What can hang from each mark
z337: z105 z774
z644: z212
z774: z212 z353 z969
z105: z212
z473: z105 z333 z774
z353: z105 z644
z969: z105 z644

Every row comes from one small tree of marks. The marks that hang from a mark follow it in brackets, in the order of their numbers. Every link used is in the known rows. Which tree was each row made from?
Known rows
z105(z212): .02 .02 -.04 .05 -.12 -.01 .01 -.05 -.05 .05 -.07 .01 .06 .08 -.03 .02
 -.01 -.11 -.01 .01 .08 .08 .08 .08 -.07 .13 -.09 -.09 -.03 .05 -.03 .00
 .16 .03 .02 .07 .02 -.12 -.04 .02 .02 .02 -.02 .11 .03 .01 .05 .03
z337(z774(z212 z969(z105 z644))): -.04 -.02 .12 -.22 .00 -.08 .07 -.07 -.10 .03 .01 .10 .00 -.12 .12 -.03
 .11 -.13 -.12 -.03 .07 .09 .18 -.02 -.56 .11 -.14 -.12 -.01 .25 .06
 -.01 .22 .40 .13 .02 -.06 .09 .05 .02 .25 .22 -.03 .00 .10 -.10 .12 .12
z774(z969): .01 .00 .01 -.08 -.14 -.01 .09 -.05 -.07 .00 -.07 .00 -.03 .05 -.09 .03
 .08 -.08 -.02 -.04 .05 .03 .06 .04 -.13 .15 -.02 -.05 -.04 .07 .03 -.04
 .15 .12 .09 .08 -.04 -.03 -.03 .00 .13 .05 .00 .03 .03 .04 .08 .07
z337(z105(z212) z774(z353)): .09 .00 .01 -.06 -.16 -.01 .21 -.06 -.08 .09 -.12 .05 .16 -.03 .10 -.01
 -.03 -.13 .06 -.02 .07 .12 .05 .04 -.35 .13 -.16 -.24 .04 .29 .00 -.03
 .20 .28 .04 .09 -.06 -.05 -.02 .02 .28 .09 -.03 .08 .09 .05 .02 -.06
z473(z105(z212) z333 z774(z353(z644) z969)): .01 .01 -.03 .04 -.26 -.04 .18 .00 -.07 .07 -.07 .16 .02 .13 -.19 .05
 .03 -.22 -.06 -.04 .04 .03 .10 .09 -.24 .17 -.06 -.27 .13 .18 -.03 -.06
 .16 .02 .02 .10 .04 -.16 -.13 .33 .21 .23 -.07 .05 .04 -.02 .15 .14
z774(z212 z353): -.02 -.03 .04 -.09 -.12 -.05 .07 -.02 -.06 .01 -.06 .09 -.01 -.01 .17
 .03 .10 -.14 -.05 .00 .08 .07 .03 .03 -.28 .16 -.14 -.07 .09 .18 .07
 .02 .17 .17 .12 .10 -.07 -.02 -.03 .04 .04 .09 -.02 .05 .02 .03 .08 .04
z473(z105 z774(z212 z353)): .03 -.01 .01 -.03 -.14 -.08 .15 .01 -.09 -.01 -.05 .19 .12 .12 .14 .03
 .06 -.23 -.11 -.02 .08 .00 .05 .05 -.25 .19 -.14 -.04 .15 .07 -.02 -.01
 .13 .05 .01 .11 -.09 -.04 -.12 .29 -.02 .18 -.03 .06 .08 .06 .10 .16
z337(z105 z774(z353(z644))): .04 .05 .10 -.14 -.10 -.04 .23 -.06 -.15 .06 -.06 .04 .10 -.07 .04 .04
 .07 -.09 .06 -.04 .07 .07 .02 -.02 -.44 .13 -.12 -.37 .09 .32 .05 -.03
 .21 .24 .07 .14 -.08 -.06 .03 .02 .33 .06 -.06 -.04 .08 .09 .03 -.04
z473(z105 z333): .00 .01 -.01 .10 -.11 -.07 .16 -.06 -.07 .01 -.07 .07 .04 .04 -.02 .01
 .10 -.11 -.07 -.04 .08 .02 .03 .06 .19 .17 -.04 .01 -.05 -.06 -.12 -.02
 .15 -.08 .11 .11 .14 -.13 -.17 .08 -.03 -.06 .02 .06 .04 .11 .10 .10
z353(z105): -.01 .03 .02 -.06 -.03 -.06 .11 -.07 -.07 .00 .00 .04 -.02 .04 .03 .07
 .07 -.08 -.05 -.02 .07 .05 .06 .03 -.07 .16 -.05 .15 -.07 .10 .00 -.01
 .16 -.01 .07 .11 .01 -.12 .00 .00 .04 -.01 -.01 -.01 .03 .06 .06 .04
z473(z105 z774(z212 z353(z644))): .01 .02 .02 -.07 -.12 -.08 .12 .01 -.10 .00 -.02 .20 .10 .11 .06 .05 .08
 -.24 -.13 -.02 .09 .00 .08 .04 -.40 .18 -.14 -.22 .18 .15 .03 -.04 .17
 .03 .00 .14 -.07 -.09 -.05 .30 .01 .19 -.09 .01 .08 .06 .12 .16
z353(z644): -.02 .05 .03 -.06 -.07 -.04 .04 -.05 -.09 -.01 -.01 -.03 .00 .05 -.07
 .04 .11 -.10 -.02 .00 .07 .06 .08 .03 -.14 .13 -.08 -.21 .02 .09 .03
 -.02 .18 -.01 .06 .10 .02 -.12 .03 -.02 .05 .00 -.05 .00 .04 .02 .08
 .03
z969(z105(z212) z644): -.05 -.04 -.02 -.03 -.06 -.09 -.01 -.06 -.02 .05 .10 .04 .04 .00 .08 .00
 .03 -.10 -.02 -.01 .06 .11 .19 .07 -.24 .13 -.15 -.10 -.11 .12 -.01 .04
 .19 .01 .05 .03 .05 -.07 .02 .03 .13 .08 -.06 .07 .11 -.07 .11 .10
z969(z105 z644(z212)): .00 -.01 .02 -.08 .09 -.11 -.06 -.01 -.05 .03 .08 .03 -.02 .01 .24 .02
 .11 -.07 -.09 -.04 .08 .10 .11 -.04 -.23 .13 -.11 .00 -.06 .13 .02 .04
 .17 .02 .08 .03 .03 -.05 .05 -.01 .11 .03 -.08 .06 .08 -.06 .12 .08
z337(z105 z774(z212 z353(z644) z969)): .05 .03 .11 -.24 -.12 -.02 .17 -.04 -.12 .05 -.13 .11 .06 -.09 .05 .01
 .07 -.15 -.06 -.01 .07 .05 .10 -.03 -.68 .13 -.14 -.41 .15 .43 .11 -.06
 .23 .43 .13 .17 -.14 .01 .07 .08 .36 .20 -.07 -.05 .06 .08 .06 -.02
z337(z105 z774(z212 z353 z969)): .05 .00 .10 -.20 -.13 -.01 .21 -.05 -.11 .05 -.15 .10 .07 -.09 .16 -.03
 .05 -.15 -.05 -.01 .07 .07 .06 -.01 -.56 .14 -.14 -.21 .10 .35 .08 -.05
 .20 .45 .12 .15 -.17 .06 .02 .07 .32 .19 .00 .01 .07 .06 .04 .00
z969(z644): -.03 -.01 .03 -.04 -.07 -.07 .04 -.05 -.07 -.03 .03 -.01 -.01 .02 -.02
 .03 .07 -.04 .03 -.02 .07 .08 .13 .02 -.11 .12 -.09 -.14 -.01 .03 .03
 .03 .18 .02 .07 .05 .01 -.03 .00 -.06 .06 -.01 -.03 .03 .11 .01 .10 .10

Which tree is each row?
.05 .04 .06 -.15 -.21 .01 .17 -.05 -.09 .11 -.12 .07 .12 -.06 -.08 .01
 -.01 -.13 .04 -.02 .05 .08 .09 .02 -.62 .12 -.12 -.44 .09 .41 .06 -.08
 .24 .37 .06 .14 -.10 -.08 .06 .08 .46 .17 -.08 .00 .06 .04 .06 -.03 | z337(z105(z212) z774(z353(z644) z969))
-.06 -.02 .00 -.09 -.10 -.08 .00 -.04 -.01 .05 .06 .04 .01 -.01 -.02 .02
 .04 -.12 -.04 -.03 .03 .09 .20 .05 -.36 .10 -.12 -.11 -.11 .18 .01 -.01
 .20 .14 .08 .03 .02 -.04 .03 .04 .25 .14 -.04 .07 .09 -.09 .12 .12 | z774(z969(z105(z212) z644))
.00 .02 .03 -.11 -.11 -.04 .12 -.06 -.07 .09 -.07 .06 .06 -.03 -.01 -.01
 -.01 -.14 -.03 -.03 .06 .10 .08 .03 -.34 .12 -.10 -.07 -.08 .20 -.02
 -.05 .19 .33 .06 .01 -.02 .00 .02 .05 .28 .19 .00 .09 .08 -.08 .07 .04 | z337(z774(z969(z105(z212))))
.02 .04 .04 -.16 -.05 -.05 .04 .00 -.07 .03 -.03 .08 -.08 .03 .07 .10
 .15 -.10 -.10 -.06 .03 .05 .07 -.06 -.49 .18 -.03 -.03 .09 .43 .10 -.04
 .18 .17 .10 .14 -.03 -.19 .11 .10 .30 .11 -.13 -.03 -.03 .02 .10 -.01 | z774(z353(z105 z644(z212)) z969)
-.05 -.03 .04 -.17 -.09 -.08 .07 -.04 -.04 .01 .00 .13 -.03 -.07 .18 .05
 .14 -.15 -.10 -.03 .03 .06 .06 .02 -.45 .17 -.12 .02 -.01 .26 .06 .01
 .19 .27 .16 .09 -.07 .06 -.01 .12 .19 .18 -.02 .02 .00 -.02 .10 .11 | z774(z212 z353 z969(z105))
-.02 .00 .00 -.05 -.19 -.06 .15 -.01 -.06 .07 .01 .11 -.08 .05 -.09 .07
 .04 -.22 -.04 -.04 .02 .12 .10 .07 -.33 .17 -.07 -.22 .03 .28 .01 -.01
 .19 .08 .03 .04 .02 -.08 -.07 .26 .29 .27 -.02 .03 .04 -.17 .14 .10 | z473(z333 z774(z353(z644) z969(z105(z212))))
.03 .01 .02 .03 -.06 -.03 .10 -.03 -.09 .01 -.05 .10 -.09 .12 .10 .00
 .07 -.22 -.16 -.01 .14 .11 .08 .05 .03 .15 -.08 -.07 .08 .00 .00 .00
 .14 -.01 .04 .03 -.03 -.04 -.14 .13 -.09 .12 .04 .08 .05 -.07 .09 .12 | z473(z333 z774(z212))
-.05 -.02 .02 -.09 -.12 -.06 .18 -.01 -.08 .02 -.02 .15 -.12 .05 .16 .04
 .10 -.22 -.14 -.04 .03 .10 .06 .04 -.27 .19 -.07 -.01 .05 .17 .04 .01
 .16 .18 .12 .05 -.06 .07 -.11 .26 .15 .28 .03 .04 .02 -.13 .13 .16 | z473(z333 z774(z212 z353 z969(z105)))
-.02 -.02 .05 -.17 -.15 -.05 .16 -.03 -.06 .07 -.04 .08 .01 -.04 -.03
 .01 .02 -.15 .04 -.04 .03 .11 .15 .03 -.62 .15 -.14 -.07 .08 .41 .06
 -.05 .23 .38 .09 .07 -.06 -.03 .07 .06 .45 .21 -.09 .03 .08 -.07 .09
 .02 | z337(z774(z353(z105(z212)) z969(z644)))
-.02 .01 .03 -.15 -.13 -.05 .17 -.05 -.07 .00 -.03 .07 -.07 .02 -.02 .09
 .12 -.07 .01 -.04 .02 .03 .04 .03 -.32 .19 -.04 .12 .01 .28 .05 -.04
 .18 .17 .13 .13 -.05 -.08 .01 .08 .25 .11 -.03 -.02 .00 .03 .06 .04 | z774(z353(z105) z969)
.03 .08 .04 -.07 .07 -.05 -.05 -.02 -.06 .06 -.01 .05 -.03 .08 .10 .06
 .13 -.07 -.13 -.04 .09 .06 .10 -.05 -.27 .14 -.05 .01 .00 .26 .05 -.03
 .17 .00 .05 .13 .02 -.25 .09 .04 .08 .00 -.12 .00 .01 .02 .10 -.01 | z353(z105 z644(z212))
.01 .05 .01 -.02 -.05 -.04 .00 -.05 -.02 .07 .01 .06 .05 .07 -.06 .06
 .05 -.11 -.06 .00 .09 .08 .16 .05 -.28 .13 -.11 -.11 -.03 .23 -.02 -.03
 .20 -.01 .02 .12 .07 -.24 .05 .07 .09 .04 -.11 .01 .02 -.01 .09 .01 | z353(z105(z212) z644)
.01 .01 -.02 .04 -.17 -.04 .18 -.02 -.07 .06 -.02 .11 -.08 .14 .04 .07
 .04 -.19 -.04 -.02 .06 .13 .07 .09 -.08 .20 -.07 .06 .06 .17 -.03 .00
 .15 -.01 -.01 .07 .02 -.16 -.12 .21 .10 .18 -.02 .06 .02 -.11 .09 .06 | z473(z333 z774(z353(z105(z212))))
-.06 -.06 -.02 -.04 -.18 -.09 .14 .00 -.05 .05 .06 .10 -.10 .02 -.02 .04
 .04 -.20 -.01 -.03 .00 .13 .15 .06 -.32 .16 -.10 -.14 .01 .21 .03 .02
 .20 .11 .05 .01 .02 .02 -.08 .21 .31 .28 -.02 .06 .10 -.21 .14 .14 | z473(z333 z774(z353 z969(z105(z212) z644)))
.04 .03 .00 .09 -.13 -.06 .21 -.03 -.10 -.01 -.04 .09 .02 .15 -.04 .02
 .07 -.19 -.09 -.04 .08 .02 .03 .07 .21 .19 -.03 .00 .00 -.14 -.12 -.02
 .11 -.12 .01 .08 .06 -.10 -.20 .19 -.08 .05 .02 .06 .08 .04 .09 .16 | z473(z105 z333 z774)
.01 -.03 .02 -.07 -.11 -.09 .11 .01 -.08 -.01 .00 .19 .07 .06 -.02 -.02
 .08 -.23 -.16 -.05 .10 -.02 .20 .03 -.34 .14 -.09 -.12 .07 .05 .01 -.06
 .17 .08 .05 .09 -.07 .02 -.07 .23 .04 .22 -.03 .04 .12 .04 .16 .22 | z473(z105 z774(z212 z969(z644)))
.09 .04 .01 .00 -.11 .00 .14 -.07 -.07 .10 -.13 .02 .18 .00 .05 -.06
 -.04 -.10 .00 -.02 .09 .12 .08 .04 -.21 .09 -.13 -.22 -.03 .18 -.02
 -.05 .19 .21 .01 .08 -.02 -.05 -.04 -.01 .18 .06 -.03 .09 .09 .06 .01
 -.03 | z337(z105(z212) z774)
.03 .01 .02 -.13 -.09 -.03 -.02 .01 -.05 .04 -.05 .03 -.07 .03 .03 .08
 .11 -.09 -.04 -.04 .04 .06 .03 -.04 -.45 .13 -.05 -.22 .13 .34 .11 -.02
 .18 .16 .12 .12 -.05 -.15 .07 .07 .25 .12 -.11 .03 .00 .00 .09 .03 | z774(z353(z644(z212)) z969)
-.01 .03 .10 -.23 -.09 -.03 .18 -.04 -.10 .04 -.11 .13 -.03 -.06 .09 .02
 .07 -.17 -.09 -.03 .06 .06 .07 -.02 -.60 .17 -.11 .05 .13 .39 .07 -.04
 .20 .42 .13 .11 -.10 .01 .06 .08 .29 .21 -.03 .00 .01 -.01 .07 .01 | z337(z774(z212 z353(z105) z969))
-.04 .02 .08 -.21 -.06 -.05 .08 -.02 -.08 .03 -.01 .13 -.06 .00 .03 .09
 .16 -.15 -.13 -.01 .08 .05 .15 .02 -.60 .16 -.09 -.08 .11 .41 .11 -.03
 .22 .21 .14 .19 -.09 -.10 .07 .14 .25 .18 -.10 -.06 -.02 .03 .10 .04 | z774(z212 z353(z105 z644) z969)
-.04 .00 .06 -.13 -.05 -.08 .09 -.05 -.05 .01 -.03 .12 -.02 .00 .20 .07
 .13 -.11 -.09 -.02 .07 .06 .07 .03 -.34 .18 -.13 .11 .06 .28 .05 .01
 .18 .15 .11 .13 -.05 -.07 .01 .08 .05 .10 -.06 .01 .01 .04 .08 .01 | z774(z212 z353(z105))
.01 .00 .03 -.02 -.11 -.06 .25 -.04 -.09 .00 -.02 .08 -.11 .13 .05 .07
 .10 -.16 -.03 -.03 .05 .10 .03 .06 -.01 .21 -.06 .12 .06 .12 -.01 .02
 .14 -.02 .04 .08 -.01 -.09 -.12 .18 .09 .14 .00 .00 .05 -.05 .08 .08 | z473(z333 z774(z353(z105)))
